What can hang from each mark:
k_25: k_379 k_774
k_498: k_36 k_708
k_708: k_379 k_498
k_774: k_25
k_36: k_84 k_176 k_604
k_604: k_36
k_176: k_470
k_84: k_36
k_470: k_25 k_176 k_774

Every row comes from one small tree of marks. The marks that hang from a mark follow it in brackets, in the order of their numbers. Every link used is in the known rows. Which tree was each row made from?
Known rows:
k_708[k_379 k_498]: [ 16  -1  14 -17 -23   6 -16  23 -27 -35  41  23 -35  23 -14   1  -7 -35
 -11  29  21 -27]
k_498[k_36[k_84 k_176[k_470]] k_708]: [ 17 -17  26  20 -14  61  12   8   6   2   4 -11  26 -32   6 -14  -2  27
 -12  25  -2 -31]
k_84[k_36[k_176[k_470] k_604]]: [-13   8   0  38  16  -1  20 -18  -5  26  -8  23  23 -16   1   7  -5  18
 -22  -1 -12   6]
k_708[k_379 k_498[k_36[k_176[k_470] k_604]]]: [ 18  -2  36  20  -1  32   2 -23   1  28 -12   4   5   8 -12 -26 -15   7
 -50  52 -26 -47]
k_84[k_36[k_176[k_470[k_774]] k_604]]: [-27  -6 -20  18  28   3  13 -16 -10  35 -20  -6  45 -17   5  16 -10  20
 -15 -27 -10   9]
k_176[k_470[k_25]]: [  0  -6  15  -2  -7 -19 -17  27 -16  -7  15  16  -8  10 -23  14   9 -21
  30 -22  42  25]
k_36[k_84 k_176[k_470[k_25[k_379 k_774]]] k_604]: [-20  15   2  37  17 -17 -42 -25  38  11 -58   6  -8  30  -7 -26  23  17
 -30 -14 -32  19]
k_498[k_36]: [  9 -16   7 -39 -25  -7  14  25 -45 -20  52  -1 -25  -5  19   8  17 -19
  47   5  25  15]
k_708[k_379 k_498[k_36[k_84 k_176[k_470] k_604]]]: [ 16  23  20  28  -2  40  10 -15  31  20 -32   8  13   4 -28 -35 -27  12
 -53  52 -41 -73]
k_176[k_470[k_25[k_379]]]: [ 10 -22  17  -4 -20 -30 -34  21 -17  -3  -5  13 -31   9  -9   8  40 -34
  11 -28  39  49]
k_604[k_36[k_84 k_176[k_470[k_25]]]]: [ 16  21   1  11  12 -28   5  -2  57  17 -26  -1  10  -5 -27  -2 -22  10
  13 -11 -14  -6]
k_36[k_84 k_176]: [ -9  33 -19 -11  -8  -3  11  16   3 -39  25  17  -1   8  -2  -2 -17 -14
   3  23  -4 -19]
k_25[k_774]: [-15 -15  11 -14 -10 -10 -31  21 -28 -49  56  12 -31  27  19  11  19  -8
  33  -6  24  26]
k_84[k_36[k_604]]: [-16  13 -25   9   3 -25  29  -3 -34   3  18  29 -13  -8  11  18  11   2
  24 -18   6  19]
k_604[k_36[k_84]]: [ 13  13 -21 -13 -15 -30  17  22  29 -32  23  19 -26  -4  -1  15 -14  -9
  50  -2   2  -8]
k_25[k_379 k_774]: [ -6 -33  11 -16 -22 -20 -50  16 -29 -45  36  10 -56  28  34   5  49 -22
  15 -12  22  51]
k_470[k_25 k_176 k_774]: [-29  27 -39 -58  14 -28  -4  14 -23  19  24 -26   0  -8 -17  12  12 -33
  49 -47  26  35]
k_470[k_176 k_774[k_25[k_379]]]: [ -5   8 -14 -43 -12 -23   3   6  -5 -18  16 -31 -27 -10  19  23  31 -51
   7 -13  28  50]
k_708[k_379 k_498[k_36]]: [ 29 -13  27 -31 -27  15   1  18 -38 -12  38  -2 -32   8  -3 -10   4 -25
   1  28  12 -28]
k_84[k_36[k_176[k_470[k_25[k_379] k_774]] k_604]]: [-18  -9 -21  12  31 -28  -6 -30 -14  63 -64 -22  21 -10   3   2  27  10
 -24 -58 -12  49]
k_604[k_36[k_84 k_176]]: [  9  24 -19  -9  -1 -24  20   1  37 -19  15  10  -9  -5   4   2 -26   2
  19  17 -20 -15]
k_708[k_498]: [ -2   8   9 -11 -29  -1  -1  35 -32 -24  52  21 -34  11 -11  11   2 -32
  25  23  22 -21]
k_604[k_36[k_84 k_176[k_470[k_774]]]]: [  2  -6 -17  -3  10  -1  -1   8  53   0 -14 -16  31 -13  -6  11 -35   9
  11 -10 -12 -18]

Which tree is each row?
[ -6  37 -12   2 -19   9  33  12  -3   6   4  13 -22  -1 -14 -15  -4  -2
  28  29 -24 -54] => k_708[k_498[k_36[k_84 k_604]]]
[ 18 -31   8  -1  -9  30   5 -18 -35  -8  17   9 -17  -3  25 -10   8  21
  -3  20   6  -5] => k_498[k_36[k_604] k_708[k_379]]
[-25  49 -35   9   3  -9  19  -7  14 -24   2  29   1  14  -2  -7 -22   4
  -3  29 -26 -25] => k_36[k_84 k_176 k_604]
[-14  21  -3  33  31 -23  18 -26  -7  51 -32   9  24  -9 -15   1   2  21
 -13 -28 -12  21] => k_84[k_36[k_176[k_470[k_25]] k_604]]
[-23   7  13  41  43 -16 -11 -34   0  46 -32  -3  19   7  -4  -6  15  39
 -16 -39 -23  31] => k_84[k_36[k_176[k_470[k_25[k_774]]] k_604]]
[  4 -30   0 -11  10  -9  -8   1  26   8   9 -20  23 -10   7  20 -22   6
  13 -10   2   7] => k_604[k_36[k_176[k_470[k_774]]]]
[ 27  -1  29 -27 -13  20   6  -4 -30   0  28 -13 -14   8   2 -22  -6 -14
 -29  47 -12 -35] => k_708[k_379 k_498[k_36[k_176]]]
[ 22 -65  28 -13   4  64 -20  -8 -22   9   2 -40  39 -17  20  -9  -7  23
 -37   5  13 -10] => k_498[k_36[k_176[k_470[k_774]]] k_708[k_379]]
[ 17   9   3  18  -2  -5   8   5  58  -9  -2  12   9 -12 -10   4 -28   5
   4  15 -14 -21] => k_604[k_36[k_84 k_176[k_470]]]
[  1 -23  21  -7 -12   2  -2  28   1 -40  13 -14  11   7   3  38  -8 -23
  12  -8  45  18] => k_176[k_470[k_774[k_25]]]
[-25  15 -35   9  16 -19 -19 -15  26  25 -71  -9  18  13 -15 -11   4   1
 -21 -28 -20  12] => k_36[k_84 k_176[k_470[k_25[k_379] k_774]] k_604]
[  7 -49  13   9  16  58 -10 -32 -10  24 -20 -27  42 -10  19 -15 -12  39
 -42  13  -9 -16] => k_498[k_36[k_176[k_470[k_774]] k_604] k_708[k_379]]
[-13  23 -13 -41   1 -11  20  13  -3 -22  35 -28  -2 -10   5  29   2 -38
  26  -8  29  26] => k_470[k_176 k_774[k_25]]
[-11  11  -8  25   2  -2   3 -15  46 -16 -60 -11  14  11   7   5  -7  -4
 -45  11 -17   2] => k_36[k_84 k_176[k_470[k_774[k_25[k_379]]]] k_604]
[ 14 -12   2 -10 -27  36  19  25 -22 -22  29  -3 -10 -25  16  -4  11  10
  35   7  14 -17] => k_498[k_36[k_84] k_708]
[ -6   4  -3  31  20 -33   2 -32  -9  55 -52   7   0  -9   0  -5  33   7
 -30 -32 -13  46] => k_84[k_36[k_176[k_470[k_25[k_379]]] k_604]]
[-14 -20  -5 -22   3 -14 -25  29 -20   2   3 -12  15   9 -20  21   2 -18
  35 -49  42  28] => k_176[k_470[k_25 k_774]]
[ 16  -6  -9   6 -10  36  14 -10  -7 -17  -7  13  -9  -6  12 -20  -4  24
  -6  20  -8 -31] => k_498[k_36[k_84 k_604] k_708[k_379]]
[  7   7  18  21  24 -20 -23 -10  64  11 -26 -13   5  11 -16 -10  -9  29
  10 -22 -24   3] => k_604[k_36[k_84 k_176[k_470[k_25[k_774]]]]]
[ 13   5  -7  10   4  42  18 -32   1  -4 -16   2   8  -6  16 -31 -15  35
 -36  38 -32 -39] => k_498[k_36[k_84 k_176 k_604] k_708[k_379]]
